Each row was made from one path, in order. Every step used is in the known rows, and no mark comes twice. Write each row's path.
In the rows, 128 means zero.
Known rows:
lafes-gamo: [135 135 110 126 137 103 155 118 142 136 131 141 136 122 156 139 122 148
 129 110 116  93 116 124 153 172 115 109 124 140 153 128 149 139 114  79
  95 140 138 120 121]
zuruziv-ruda-dutat-kubet-dipif: [120 120 149 128 140 147 169 106 144 125 128 131 111 130  33 149 134 175
 131 126 169 142 155 110 107 113 132 103 109 145 133 163  85 143 133 118
 149 137  83 143 115]
ruda-kubet: [140 135 145 118 120 135 113 130 136 117 129 140 137 122 130 136  95 118
 108 105 125 105 135 133 162 114 122 103 130 139 147 116 123 124 130  92
 102 133 147 130 133]
dutat-kubet-dipif-ruda: [122 115 112  97 111 125 159 128 159 124 141 150 119 124 115 143 148 178
 137 152 128 125 122 129 108 123 131 127 122 121 123 132 147 121 131 124
  99 142  97 141 108]
potu-bikig: [120 115 148 134 124 143 146 135 152 130 130 144 129 129 186 143  95 107
 127 104 130 100 132 157 127 133 116 135  99 153 152 133 165 115 144 103
 122 145 146 137 123]
bikig-potu: [119 131 140  91 143 115 105 127 135 138 131 140 153 141 170 110 102 112
 119 115 109 133 140 113 127 130 122 144 141 101 155 146 135 132 162 137
  98 122 170 126 135]
ruda-mulinuf: [120 148 128 132 131 118  89 127 113 110 110 111 156 136 104  91 126 121
 134 122 125 100 122 135 156 127 136 105 134 136 159 143 117 113 148 125
 131 126 118 126 139]
lafes-goko: [119 140 110 127 150 128 109 119 116 146 140 130 114 122 132 125  82 150
 116 144 101 110 126 134 163 151 150 119 136 151 140 107 153 116 130 115
 121 114 132 120 116]
lafes-mulinuf-ruda: [119 157 122 129 136 124  90 122 108 110 112 128 103 105  82 118 145 110
 107 150 115 120 109 122 148 113 136 125 114 152 119 137 121 116 136  99
 129 112  95 120 110]
kubet-dipif-ruda: [116 129 130 115 103 119 161 134 147 129 137 133 107 133 155 117 124 154
 145 162 123 137 122 161 113 147 116 133 135 136 123 117 150 131 136 127
 110 124 114 135 123]
potu-bikig-ruda: [115 123 155 138 131 135 172 138 147 148 121 132 135 126 232 154  96 121
 124 114 120 121 140 129 101 127 130 164 118 163 131 114 160 127 130 113
 136 153 153 128 119]
paribo-ruda-goko: [129 145 119 128 134 133 114 140 105 164 127  94 127 136 170 143 130 126
 140 163 142 124 131 135 159 134 121  99 134 160 120  82 137 134 115 147
 138 122 150 131 126]
dutat-kubet-dipif-ruda-zuruziv: [130 127 111 112 101 120 150 123 133 126 137 152 131 133  97 152 200 158
 147 174 134 136 123 126  98  90 117 114 126  87 118 135 134 111 119 145
 114 135  80 135 113]
dipif-ruda: [116 127 118 113 116 106 128 140 153 114 144 120 115 118 174  97 113 130
 138 129 117 130 109 153 123 159 123 147 138 112 131 110 145 127 128 134
 101 112 139 128 135]
ruda-dutat-kubet-dipif: [130 121 142 107 139 142 163 114 137 117 116 135 128 118  45 140 154 168
 131 110 156 117 151 104 119 117 116 105 119 134 147 157 116 127 152  86
 132 146 100 146 106]
dipif-ruda-pifug: [112 108 124  82 101 117  90 139 151 109 148 121 135 116 131  95 132 115
 149 112 117 123 103 162 136 171 141 126 146 119 116 140 165 110 117 156
 111 121 134 120 149]
paribo-ruda-zuruziv-bikig: [139 140  91 186 143 124 127 140 101 156 140 131 111 153 178 132 135 105
 131 131 105 132 116 147 133 121 106 135 133 114 115 114 119 123  86 188
 145 115 125 126 139]
potu-bikig-ruda-dutat-kubet-dipif: [121 120 171 126 140 152 213 120 145 132 104 142 133 113 140 175 145 164
 130 100 160 129 162  91  82 107 129 137 108 163 129 140 138 125 143  87
 159 172 108 138 104]
dutat-kubet-ruda-zuruziv-bikig-potu: [145 113 122 123 157 123 106 113 117 146 125 163 160 150 133 156 126  97
 137 122 123 144 113  91 113  75 150 178 124  66 111 182 114 125 118 185
 124 114 123 113 134]
lafes-paribo-ruda-zuruziv-bikig-potu: [138 125 108 153 145 106  80 122  68 158 157 151 164 165 156 132 171 120
 116 157  98 142 133 107 124 135 111 138 128  70 116 127 135 116 104 192
 146 117 166 106 144]
zuruziv-ruda-kubet-dutat: [131 128 143 134 118 153 153 125 159  98 146 131 114 125  93 162  69 142
 105 108 120 148 132 114 149 110 156 127 133 141 136 119  77 160  88 104
 144 112 115 134 131]
zuruziv-bikig-potu-ruda-dutat-kubet-dipif: [126 115 115 139 178 156 181 109 114 137 130 169 141 136 114 107 118 149
 116  85 159 174 156  88  79 139 138 134  94 100 117 181 107 141 151 165
 152 132 149 140 129]
zuruziv-bikig-ruda-dutat: [127 137 139 170 168 131 171 134 118 129 113 111 109 115 151  84 110 115
 131  64 118 144 131 110 110 178 134 175 139 132 121 118 103 153 108 124
 163 121 165 128 128]
ruda-dutat: [127 129 148 122 142 125 137 125 136 106 119 103 119 114  94  94 128 122
 132  89 138 117 139 126 136 158 113 126 137 128 154 135 114 132 152  92
 134 118 143 133 133]
zuruziv-bikig: [131 126 111 154 148 140 136 138 129 137 137 141 115 138 143 111  88 107
 121  88 114 113 113 154 140 161 132 148 112 133 135 133 126 135 110 129
 123 119 162 137 121]
bikig-ruda-paribo: [136 125 152 136 140 126 138 139 112 141 124 130 130 133 149 100 115 133
 130 128 106 137 145 117 116 137 150 132 164 131 120 107 156 155 115 119
 135 144 168 118 115]
paribo-ruda-potu-bikig: [132 116 117 142 107 133 123 149 136 152 128 114 122 146 198 167 116 113
 117 140 132 109 142 132 113 116  87 132 111 133 118 109 167 125 143 145
 122 157 143 119 154]
kubet-ruda-potu-bikig: [137  97 156 115 102 138 122 136 152 137 109 120 130 138 172 176  94  98
 139 140 152 102 125 140 123  99 117 164 113 137 113 143 168 137 161 119
 122 148 138 114 149]
lafes-mulinuf: [113 151 120 108 149 124 108 126 113 109 129 136 121 118  89 143 130 156
 109 134 113  92 118 112 162 123 116 106 113 134 140 147 136 123 129  87
 128 122 120 126 114]
lafes-paribo-ruda-pifug: [130  94 128  92 111 120  53 123 101 140 161 118 167 131 117 157 152 156
 121 151 113  98 133 143 163 160 126  92 141 151 119 135 173 101 123 147
 136 146 138 118 139]
dipif-ruda-zuruziv-bikig: [127 131  98 164 123 114 133 142 123 122 144 136 108 139 151  88 147  92
 148 120 113 142  93 157 111 151 120 159 127  73 109 113 123 120  83 172
 126  98 136 121 142]
potu-ruda-zuruziv-bikig: [133 124  91 193 144 142 142 126  97 146 143 152 130 145 164 107 125 104
 125 121 132 152 121 156 107 132 125 129 103 111 110 143 117 125 104 179
 151 117 158 141 138]
paribo-ruda: [130 136 113 136 136 117 128 137 134 151 142 108 118 136 195 141 103 139
 126 137 105 115 130 142 142 132 105 126 148 153 135 109 142 128 131 143
 118 131 130 131 135]
zuruziv-ruda-goko: [120 140 145 133 130 145 109 126 125 157 130 111 123 139 122 134 111 122
 146 159 160 137 133 148 142 127 148 100 106 154 116 108 104 152 101 146
 140 108 147 132 119]
mulinuf-ruda: [131 133 129 139 113 121 107 127 135 131 115 115 109 116 140 105 119  81
 121 132 121 133 116 150 129 132 141 145 128 153 133 122 116 121 149 117
 108 117 121 129 119]
kubet-dipif: [126 131 140 117 119 136 157 126 133 144 123 139 124 145 130 138 117 150
 129 149 123 113 138 150 132 125 115 116 126 162 144 138 138 130 146 106
 116 135 120 143 108]
dutat-kubet: [131 113 114 100 139 132 115 127 146 129 136 141 149 124 104 154 121 151
 114 113 119  98 129 110 132 112 130 122 118 120 150 147 133 122 140 104
  99 146 131 144 108]
lafes-mulinuf-ruda-dutat-kubet: [124 145 124 119 155 126  99 110 116  84 104 124 105  81   4 122 185 128
 105 110 146 123 121  71 139 107 138 117 105 125 127 152  93 114 144  81
 152 118  75 124 108]

Write each row's path:
[137 120 133 126 136 126 113 115 143 104 106 111 115  92  47 105 158 102
 120  94 150 135 129 103 113 126 141 140 125 130 138 139  92 120 159  97
 128 127  99 134 117]  mulinuf-ruda-dutat-kubet
[111 142 135 154 132 124  89 119 119 116 121 110 135 144  87  99 104 127
 136 134 137 128 125 145 141 123 147 103 125 144 142 149  92 127 125 158
 145 118 100 125 147]  zuruziv-ruda-mulinuf
[128 136 178 138 112 156 190 127 136 145 109 158 136 132 205 179 102 133
 115 128 135 128 160 122 119  92 126 126 109 187 122 109 150 126 123  91
 137 167 129 124 118]  potu-bikig-ruda-kubet-dipif
[130 135 131 113 103 118 116 137 148  99 141 132 122 114 158 109 103 123
 125 120 120 130 117 139 143 137 125 126 141 118 128  94 137 125 117 115
  95 119 137 119 148]  dipif-ruda-kubet
[129 115 152 152 131 134 118 130 127 130 147 138 106 146  91 100  87 126
 134 136 132 142 143 152 128 132 152  96 134 131 121 129 132 157 104 148
 139 122 140 122 131]  zuruziv-ruda-paribo
[126 112 122 105 123 124  89 137 125 144 142 112 139 132 158 145 115 126
 135 114 110 109 124 152 155 146 122 107 150 160 119 140 161 109 120 167
 123 138 123 124 149]  paribo-ruda-pifug
[129 118 144 124 104 125 161 141 128 122 136 145  98 138 109  80 127 146
 153 160 125 145 129 159 119 143 138 111 146 117 114 111 172 141 115 135
 124 128 125 120 119]  kubet-dipif-ruda-paribo
[137 136 143 120 124 141 169 133 140 104 125 121 133 113 149 165  90 146
 103 104  95 143 135  88 138 113 153 152 163 146 133 100 100 157  98  77
 143 132 145 130 115]  bikig-ruda-kubet-dutat
[135 133 110 168 139 133 126 135 106 140 131 146 123 148 134 112 136  90
 131 113 113 121 113 153 131 130 121 139 115  99 128 137 110 122  94 151
 137 111 145 133 127]  ruda-zuruziv-bikig
[141 104 116 117 145 118 111 113 113 115 150 112 151 108  58 159 170 191
 111 128 141 107 149  86 138 144 110 103 130 119 136 123 127 118 141 102
 144 149 121 131 124]  lafes-paribo-ruda-dutat-kubet
[126 113 139 106 102 126  67 128 132 127 117 119 129 114 110 104 137  63
 130 115 122 127 112 165 141 145 157 121 134 157 119 152 139 105 140 140
 118 124 115 122 132]  mulinuf-ruda-pifug
[115 124 120 114 147 125 124 119 126 144 143 144 158 139 212 103  90 133
 118 126 131 161 145 124 104 138 126 130 123 112 137 153 143 133 171 164
 116 125 181 131 146]  bikig-potu-ruda
[140 124 134 113 114 147 151 132 149  89 136 131 129 114  95 158  85 135
 104  94 107 121 129 114 163 117 142 128 143 134 151 117 105 144 109  74
 130 121 133 137 123]  ruda-kubet-dutat
[133 121  92 149 122 132 164 131 123 133 140 166 118 145 107 135 179 142
 141 148 128 142 107 132  92 114 129 134 106  79 101 138 120 116  85 168
 129 124  99 134 111]  dutat-kubet-dipif-ruda-zuruziv-bikig
[130 125 125 108 104 130 155 139 163  74 148 123 112 104 118 125 100 140
 122 102 107 146 108 121 144 136 142 144 152 106 132  91 115 145  95  96
 120 106 129 128 134]  dipif-ruda-kubet-dutat
[130 143 137 126 115 133  91 129 113 150 101 103 120 117 120 109 145  63
 137 158 150 141 119 148 149 132 154 125 116 159 115  97 114 128 128 124
 127 105 137 127 107]  mulinuf-ruda-goko
[128 159  99 178 142 128  96 124  78 122 112 149  96 123  75 113 181  70
 113 145 112 135  92 124 140 101 135 137  95 112 101 142  97 109  88 141
 158  98  95 112 117]  lafes-mulinuf-ruda-zuruziv-bikig
[117 129 174 142 144 136 178 130 143 125 105 111 127 107 184 128 118 119
 136  82 141 133 151 112 100 151 122 162 126 153 138 117 143 131 141  95
 162 144 153 126 128]  potu-bikig-ruda-dutat
[135 127 129 124 144 136 172 119 130 136 124 117 116 125  89 156 150 179
 130 129 146 126 153 100 123 109 104 102 134 149 132 135 121 125 148 118
 141 149  84 139 119]  paribo-ruda-dutat-kubet-dipif
[134 114 119 125 125 112  96 125 107 142 160 119 146 135 146 157 133 168
 111 168 113 104 135 131 150 153 112 111 132 143 133 101 155 117 133 123
 127 138 146 124 128]  lafes-paribo-ruda
[117 128 135 117 126 107 140 135 153  90 130  97 102 104 111  72 137 127
 150  97 140 143 119 138 121 179 110 141 150 104 137 108 127 132 138 115
 125 104 134 125 146]  dipif-ruda-dutat
[134 146 103 158 154 115 110 135  98 165 139 142 133 167 200 118 136  93
 125 129  95 156 126 117 115 116 109 155 139  77 117 132 117 126 104 215
 136 107 150 113 154]  paribo-ruda-zuruziv-bikig-potu
[126 109 136 122 103 138 121 143 147 132 120 133 133 139 159 152 121 104
 119 116 139  98 140 142 118 120  99 136  99 116 135 129 158 127 153 112
 117 153 158 124 141]  ruda-potu-bikig
[130 109 100  92  92 124 140 139 145 125 133 137 126 134  85 156 172 169
 126 168 138 128 129 112  95 109 109 123 122  83 106 128 139 136 140 129
  94 151 112 131 127]  dutat-kubet-dipif-ruda-potu
[129 137 149 141 128 122 115 122 135 110 103  95 102 100  84  72 145  74
 129 101 144 144 127 135 123 149 131 148 136 143 137 125  99 127 161 106
 135 109 115 127 130]  mulinuf-ruda-dutat
[117 134 111 112 114 119 131 123 133 104 119 133 148 129  69 117 165 171
 146 154 136 121 116 116 121 108 145  99 124 116 131 145 124 106 138 142
 126 140  73 131 126]  dutat-kubet-dipif-ruda-mulinuf
[109 150 128 124 104 113 129 127 124 105 111 117 131 140 115  85 147 145
 154 160 132 132 114 151 132 137 134 110 138 130 133 127 129 112 141 147
 130 122  90 125 140]  kubet-dipif-ruda-mulinuf
[147 110 130 110 128 121 105 112 128 133 122 133 156 129 109 185 146 127
 146 152 140 111 114 117 128  59 137 143 137 115 121 165 126 115 130 133
 116 133  88 128 122]  dutat-kubet-ruda-zuruziv
[116 136 126 107 146 139 114 119 103 161 131 128 167 137 193 109 116 112
 135 150 161 168 149 119 117 133 143 111 114 118 117 126 140 143 150 170
 134 116 201 131 135]  bikig-potu-ruda-goko
[140 139 113 183 122 128 108 129 103 141 112 136 106 138 123  91 155  40
 127 127 116 149 102 154 118 124 140 157 114 112 111 128  92 115 101 159
 135 102 119 124 125]  mulinuf-ruda-zuruziv-bikig
[126 152 113 150 136 112  98 132 106 128 121  94 144 142 151 114 122 136
 135 138 113 111 121 132 155 119 121 103 149 150 143 119 122 112 138 161
 144 129 103 121 153]  paribo-ruda-mulinuf
[117 157 136 141 138 114 109 127 103 128  99 102 163 131 151 104 127 136
 135 130 109 123 130 110 133 127 145 130 152 146 141 126 112 126 133 134
 144 137 128 120 136]  bikig-ruda-mulinuf
[126 145 135 138 129 113 133 129 106 150 115 121 144 136 179 141 158 122
 135 152 111 138 137 117 111 105 116 149 153 113 127 118 120 131 112 136
 135 135 139 127 123]  bikig-ruda-zuruziv
[149  94 118  88 118 126  90 126 144 132 116 119 150 128  91 182 120 138
 129 144 140 102 121  99 126  80 128 152 133 106 111 156 135 143 157 117
  97 152 118 124 132]  dutat-kubet-ruda-potu
[128 110 124 130 146 151 186 105 130 122 125 138 135 114  89 133 140 184
 127 119 177 146 158 113  96 125 121  96 107 147 128 161 121 130 164 112
 148 152 115 154 116]  potu-ruda-dutat-kubet-dipif
[140 126 116 126  94 119  79 137 127 133 105 108 114 127 115 108 150  73
 113 149 131 134 125 138 115 116 118 145 130 114 115 120 112 137 160 121
 101 132 133 122 139]  mulinuf-ruda-potu
[118 135 122 106 113 121 118 140 133 132 131 104 121 118 146 103 142 117
 160 154 147 136 111 148 142 160 135 126 130 118 112  81 144 138 111 135
 120 104 154 128 127]  dipif-ruda-goko
[130 138 162 141 109 152 149 118 132 136 132 150 113 147 110 154  85 150
 116 151 146 141 150 147 139  93 130  91 112 172 122 131 101 142 112 120
 125 131 106 131 130]  zuruziv-ruda-kubet-dipif
[145 132 122 134 122 138 150 136 139 107 147 117 118 119 141 173  83 148
 103 109  98 130 127 109 160 106 129 127 156 150 137  95 111 144 103 103
 136 125 116 132 133]  paribo-ruda-kubet-dutat
[123 115 119 104 135 111 136 128 160  87 135 114 121  95  71 101 153 150
 142  94 146 134 120 106 110 154 124 135 135  87 133 124 121 127 135 110
 120 120 117 131 133]  dipif-ruda-dutat-kubet
